Each row comes from the steps of one path. Every step used is in the known rows, and no mark comes twice. Write the path behind each row, first mark first.
Known rows:
rolege -> mogaf: [ -5   2  -5  -7 -11  16  18  22 -32  -8  -3   4  -3  26  20  -2  11 -47
   3  -9  -7  -3  -3 -12]
mogaf -> fomugi -> mada -> banov -> gakov -> tuve: [  8  -8  35 -62  34   7   7 -47 -14  38  -8 -33   2   2  36  -1   6 -11
  23  -1   4  -7  -1   1]
gakov -> tuve: [ 13  -5   9 -45  15  -1  -2 -27 -15  -8   4   0 -22 -15  38  -3   1  -5
  23 -10  -2   5   2   2]
mogaf -> fifib: [ -8  -3 -11 -17  21  21 -27 -43  -2  14 -25  -6 -11  35  -6   5  -2   6
   7 -31   0   0  -4  15]
rolege -> mada: [-27   7  53  -6  55  20   5  28   5  27  -9  10   0  12  13  -4   6  -5
   4 -16   1  -2  -1  -2]
mada -> banov: [ -3   1   2  -6   5  -5  16 -50  -6  18   8  -2  11  10 -28   6  18   0
   5 -18   3  -1  -8   6]
gakov -> tuve -> mada -> banov -> mogaf: [ -6   1  -2 -23  15  -3  24 -71 -43  36   1 -34   5  -2   6  -4  24  36
   8 -25  -6 -14 -13  -1]
gakov -> tuve -> mogaf: [  6  -8  29 -31  -2  -6   9 -55 -49   6 -25  -4 -23  -8  28  -7   9 -14
  16 -21   3  -6   3   8]
mada -> fomugi -> gakov: [ -8  -4   9 -11   3   7  -5  15  -1   5 -15   5 -18  67 -66   2   3  -7
   1  20   6  23   8   3]
fomugi -> mogaf -> fifib: [-11 -12 -12 -16  13  27 -13 -42 -29  27 -36  -4 -21  40   9   6   4  13
   6 -40   1  14   0   1]
tuve -> mogaf: [ -3  -4  22   1 -13  -5  10 -38 -38  11 -28  -4  -8   3   1  -5   8 -11
   0 -14   4 -10   2   7]
tuve -> gakov: [  0   0  12  -6  -2   7   1 -25   7  10 -23  -9 -10  14  49   0  -2  12
  -4  50  14  -6   5   1]
banov -> gakov -> tuve -> mada -> fomugi: [-10  -3 -24 -33  48  -4   2 -35  -9  25  -3 -28  -5  57  32  -8  12   1
  11 -27   4 -13  -8   2]
banov -> gakov: [  4  -2  17  -9  -9  10   2   6  -2  19  -7 -45  36  -5  18   0  -1  -9
  -6  46   1 -18   4   2]
banov -> gakov -> tuve -> mada -> fomugi -> mogaf -> fifib: [-13 -15 -21 -39  37  27 -12 -61 -35  41 -39 -26 -20  66  31   2  10  11
  13 -45   3   5  -4   3]
banov -> mada -> fomugi -> gakov -> tuve: [  2  -6   3 -56  34   5  -2 -20 -15   9  -6 -14 -32  28  -5  -4   0  -9
  23   6   0  19   6   4]
tuve -> mogaf -> fomugi: [  5  -7   2 -17   3  -2   2 -24 -17  14 -48 -12 -12  64  -4  -1   6 -13
   2 -47   8 -16   4  -9]
mada -> fomugi -> mogaf -> fifib: [-13 -14 -14 -19  18  27 -14 -39 -30  23 -38  -5 -23  78  12   4   8  11
   7 -61   3  11  -1   1]
banov -> gakov -> tuve -> mada -> fomugi -> mogaf: [-10 -16 -17 -23  21   7  20 -24 -44  38 -19 -23 -15  47  45  -4  17  10
   7 -27   5   8  -1 -17]
banov -> mogaf: [  1   0  16  -3 -17   5  10  -6 -35   6  -6 -25   6   4  12  -5   9  29
  -4 -13  -9 -11  -1  -6]
fomugi -> gakov -> tuve -> mogaf -> fifib: [ -5  -9  12 -40  18  19 -21 -78 -36  22 -47  -6 -32  34 -11   1   3  -5
  18 -28   4   6   1  21]
fomugi -> gakov -> tuve -> mada: [-12   0 -34 -34  59  -5   4 -56  -8  40  -2 -15 -26 -20  -7  -6   7  11
  17  26   3  11  -8   3]

Write each row's path:
[-18  -1  33 -15  49   1  16 -54   3  65 -11  -1   0  30 -30   5  13   1
   7 -41   9   3 -12   0] | mogaf -> fomugi -> mada -> banov
[-19 -12 -26 -20  33  27 -12 -44 -29  37 -37 -22 -20  75  14   3   4  12
   6 -59   0   9  -2   2] | banov -> mada -> fomugi -> mogaf -> fifib
[-11  -2  45 -14  22  11  15 -33  -2  63  -4 -42  38  -6  -2   2   8  -7
  -2  29   6 -13  -5   7] | fomugi -> mada -> banov -> gakov
[ -1  -9  56 -38  12   1  17 -72 -49  43 -28 -24  -6 -13  28  -6  12 -17
  15  -7   7 -12   0  11] | fomugi -> mada -> banov -> gakov -> tuve -> mogaf
[-12 -15 -23 -20  24   3  20 -25 -44  29 -17  -7 -27  48  39  -4  17  13
   9 -43   4  14  -2 -18] | gakov -> tuve -> mada -> fomugi -> mogaf
[-21 -13  23  -7  21  18  20  20 -37  25 -24   6 -19  66  32  -3  17   4
   3 -51   4  15   4 -20] | rolege -> mada -> fomugi -> mogaf
[  6  -6  40 -55  31   6   9 -49 -16  35   2 -29   5 -19  38  -2   7 -10
  22  11   3  -4  -2   6] | fomugi -> mada -> banov -> gakov -> tuve
[ -7   0 -31 -36  56  -4   6 -58 -10  44   1 -40  -1 -29  36  -7   7   9
  14  24   2 -12 -10   3] | banov -> gakov -> tuve -> mada
[-16   0 -26  -9  42   0   3  -4  -1  21  -2 -36   0  71   9  -7   1  -3
  -1 -40  -3  -8  -3   2] | banov -> mada -> fomugi
[ -4  -8   9 -38  20  16 -20 -82 -36  19 -42  -9 -27  30  13   0   4  -4
  18 -45   2  -3  -1  20] | gakov -> tuve -> mogaf -> fifib
[ -7 -10  11 -42  21  19 -22 -77 -36  21 -49  -6 -34  61  -8   0   6  -6
  18 -43   5   4   1  21] | mada -> fomugi -> gakov -> tuve -> mogaf -> fifib
[ -7 -16  -3  -4  -6   8  17   6 -39  13 -19   1 -18  62  26   0  14   7
   1 -43   4  15   4 -19] | mada -> fomugi -> mogaf
[  0  -4   9 -21  -1   9   4 -10 -12  24 -33 -13 -13  62 -77   4   9   7
   1  12   4  14   7  -8] | mada -> banov -> mogaf -> fomugi -> gakov
[  4  -9  34 -34  -5  -2   8 -50 -48  11 -32  -1 -31  -1  -6  -5   8 -16
  16   5   5   7   8   9] | fomugi -> gakov -> tuve -> mogaf
[  3  -6  34 -63  33  12   5 -26 -23  20 -22  -6 -29  34 -14  -1  11  -1
  26  -9   2  14   6  -4] | rolege -> mada -> banov -> mogaf -> fomugi -> gakov -> tuve
[ -3  -9  15 -44  18  18 -14 -97 -39  32 -43 -25 -11  32  10   2  10  -7
  17 -36   4 -10  -3  23] | mada -> banov -> gakov -> tuve -> mogaf -> fifib
[-18  -7  59 -27  63   6   4 -33 -11  68 -38   0 -28  24  10  -6  -3  -6
  11 -43   9   2  -4  -5] | gakov -> tuve -> mogaf -> fomugi -> mada
[ 10  -6  16 -50  13   4  -3 -17 -14   1  -5   4 -32  -7 -11  -1   0  -7
  23  26   1  24   8   3] | fomugi -> gakov -> tuve
